Each row comes from the steps of one path. Every step used is in the known rows, and no mark comes twice. Write the path behind each row, first mark first.
In the rows, zero is written as 128.
Known rows
guli guba gumat pefe dubef kazog: [ 90 135 179  75 126  55 147  96 170 124 110 219  84 152 122 170 172 181
  94 154 121  59 119  60 100]
dubef pefe: [126 137 117 121 149 136 122 159 130 133 137 107 120 147 137 148 139 126
 117 129 124  99 132 106 150]
pefe dubef lesize: [ 95 112 183 136 153 157 136 124 130 126 126 179 126 148 140 140 180 101
 139 118 112 129 100  86 105]
dorag tikolas: [147 135 161 100 132 117 117 131 107 106 140 127 109 136 118 127 162 118
 123 139 128 153 145 142 177]
guba gumat pefe dubef kazog: [114 106 185  64 142  62 156 120 185 134 114 187  78 164 145 170 194 125
 130 154 121  75 128  76 110]
tikolas povov kazog dubef pefe gumat guba guli: [151 119 131  98 101 138 127 148 132 108 133  58  95 220  95 187 220 171
 148 132 118 107 116  94 190]
kazog povov: [122 122 115 122 106 117 122 122 108 142 128 111 130 143 113 127 152 130
 128 140 144 118 116 137 136]
pefe dubef: [120 115 163 126 127 125 135 109 135 129 128 159 133 144 118 137 165 147
 147 121 121 133 113 104  84]
kazog dubef pefe: [129 121 118 104 121 146 118 162 123 155 137 108 124 164 109 136 147  83
 125 111 135  88 128 110 162]
gumat guba guli: [150 112 111 118 138 106 128 131 139 109 133 112  81 139 148 134 169 166
 102 131 130 153 127 127 166]
guli guba gumat pefe dubef kazog susag: [ 72 127 157  60 100  68 128  88 185 148 112 246  82 166 116 137 159 174
 113 145 137  24 128  48  93]
tikolas dorag: [111 142 138 129 131 134 115 110 133  80 125 105 161 150 148 124 151 139
 149 129 125 117 129 131 153]
guba guli: [144 107 110 122 144 153 135 120 130 113 130 119 130 129 142 115 154 118
 113 114 113 170 135 121 155]
kazog gumat: [130 106 177 125 130 121 115 146 129 146 120 118 149 147 105 138 132  75
 134 143 157 128 138 142 159]
dubef kazog gumat guba guli: [151  93 193  98 156 121 109 162 138 106 127 120  68 156 141 160 141  86
 103 154 137 120 126 124 174]
pefe dubef kazog povov: [112 116 183 100 123 134 122 116 113 121 130 159 102 156 119 152 159 124
 142 141 116  87  91  96  67]
dorag tikolas povov: [144 142 138 120 118 121 128 116  89  91 147  86 119 156 111 131 185 173
 111 150 114 167 141 140 183]
dubef kazog susag: [108 124 145  93 118 164 104 130 139 132 132 172  91 140 139 113  79 100
 141 128 122  59 127  97  95]
gumat pefe dubef kazog povov: [115 119 201  73 104  99 133 128 149 115 124 163  93 170 139 170 218 142
 128 165 131  67  98  89 133]
pefe dubef kazog povov tikolas dorag: [ 97 106 177  92 135 141 132 103 113  96 125 138 106 180 156 136 160 161
 168 145  91  82  93  91  63]
kazog susag: [109 120 107 112 102 144 110 119 140 152 129 154 127 143 121  96 112 124
 146 119 144  92 137 115 122]
guli guba: [105 158 122 138 112 121 118 105 116 119 125 160 134 117 104 126 108 184
  92 130 128 112 118 112 117]
guba gumat pefe dubef: [115 103 148  82 125  40 163 108 187 152 111 170 110 165 129 154 227 148
 135 144 142 107 138  94 133]
pefe gumat: [126 128 166 120 122 143 123 109 148 132 123 141 139 153 112 146 154 129
 174 143 130 146 126 131  95]
gumat pefe dubef lesize: [ 97 117 199 109 134 125 146 138 168 118 119 181 118 163 161 158 237 120
 125 143 128 107 107  79 169]

Which path is each row?
[130 143 115 141 102 129 142 130 107  92 124  81 138 149 109 158 137 178
 129 131 108 104 119 110 150] => tikolas povov kazog
[148 120 138 102 152 132 118 144 160 119 137 101  86 183 141 169 201 167
 134 149 127 140 129 107 157] => dubef pefe gumat guba guli
[130 136 142 108  91 161 127 144 121 123 129  76 143 209  76 183 180 134
 174 129 116  83 118  94 152] => tikolas povov kazog dubef pefe gumat
[132 129 169  90 107 156 117 157 140 137 121 114 134 191  82 179 156  76
 184 116 130  71 120  97 150] => povov kazog dubef pefe gumat
[135 142 146 104  84 114 121 153 131 123 132  68  96 220  82 201 190 181
 162 146 132  65 109 102 164] => tikolas povov kazog dubef pefe gumat guba
[122 120 178  99 110  89 145 122 173 123 121 161 124 159 140 153 225 165
 134 145 136 110 118  97 149] => gumat pefe dubef
[121  97 244 105 148 139 115 139 135 126 123 167 122 159 111 164 138  68
 149 144 130  99 112 100  89] => pefe dubef kazog gumat
[ 92 131 143  93 109  32 153  83 173 144 109 202 119 154 105 151 206 203
  99 146 143  92 127  77 124] => guli guba gumat pefe dubef
[ 92  94 166  50 132  58 160 101 162 118 108 150  87 202 168 150 222 163
 157 169 111  57 117  81 113] => guba gumat pefe dubef kazog povov tikolas dorag
[106 114 108 113 119 126 134 108 105 114 122  90 137 166 150 110 156 167
 154 144 118 111 118 133 134] => kazog povov tikolas dorag
[143  79 227  94 156 117 115 141 145 110 128 150  75 171 132 168 177 106
 121 147 132 123 111  99 129] => pefe dubef kazog gumat guba guli
[ 84 131 163  67 103  42 140  91 151 135 110 203  87 167 107 169 200 183
  95 167 137  49 108  70 108] => guli guba gumat pefe dubef kazog povov
[131 119 160 136 107 122 130 147 108 108 116  72 159 167  87 168 141 125
 137 146 137 104 127 126 178] => tikolas povov kazog gumat
[152 134 152  96  80 125 127 134  77  94 138  84 121 175  71 145 177 121
 135 123 118 121 132 129 214] => dorag tikolas povov kazog dubef
[139 135 173  85 100 111 110 167 149 137 125 109  86 201  89 199 167 124
 174 134 147  52 112 104 161] => povov kazog dubef pefe gumat guba
[123  97 227  94 112  84 134 141 173 139 113 151 149 176 115 163 228 109
 140 160 166 110 127 111 180] => kazog gumat pefe dubef
[134 134 165 114 116  97 118 119 157 131 127 132  91 163 119 165 164 179
 164 160 147 130 118 137 109] => pefe gumat guba
[127 122 157  95 117 160 114 141 143 161 133 123 133 188  93 152 173  81
 172 124 136 104 127 113 131] => kazog dubef pefe gumat
[113 120 123 120 140 136 139 114 125 102 123 106 134 152 165 110 129 166
 153 132 102 122 129 123 125] => povov tikolas dorag
[149 111 149 109 132 122 123 112 160 113 128 125  92 165 133 150 193 167
 146 146 131 171 125 130 138] => pefe gumat guba guli
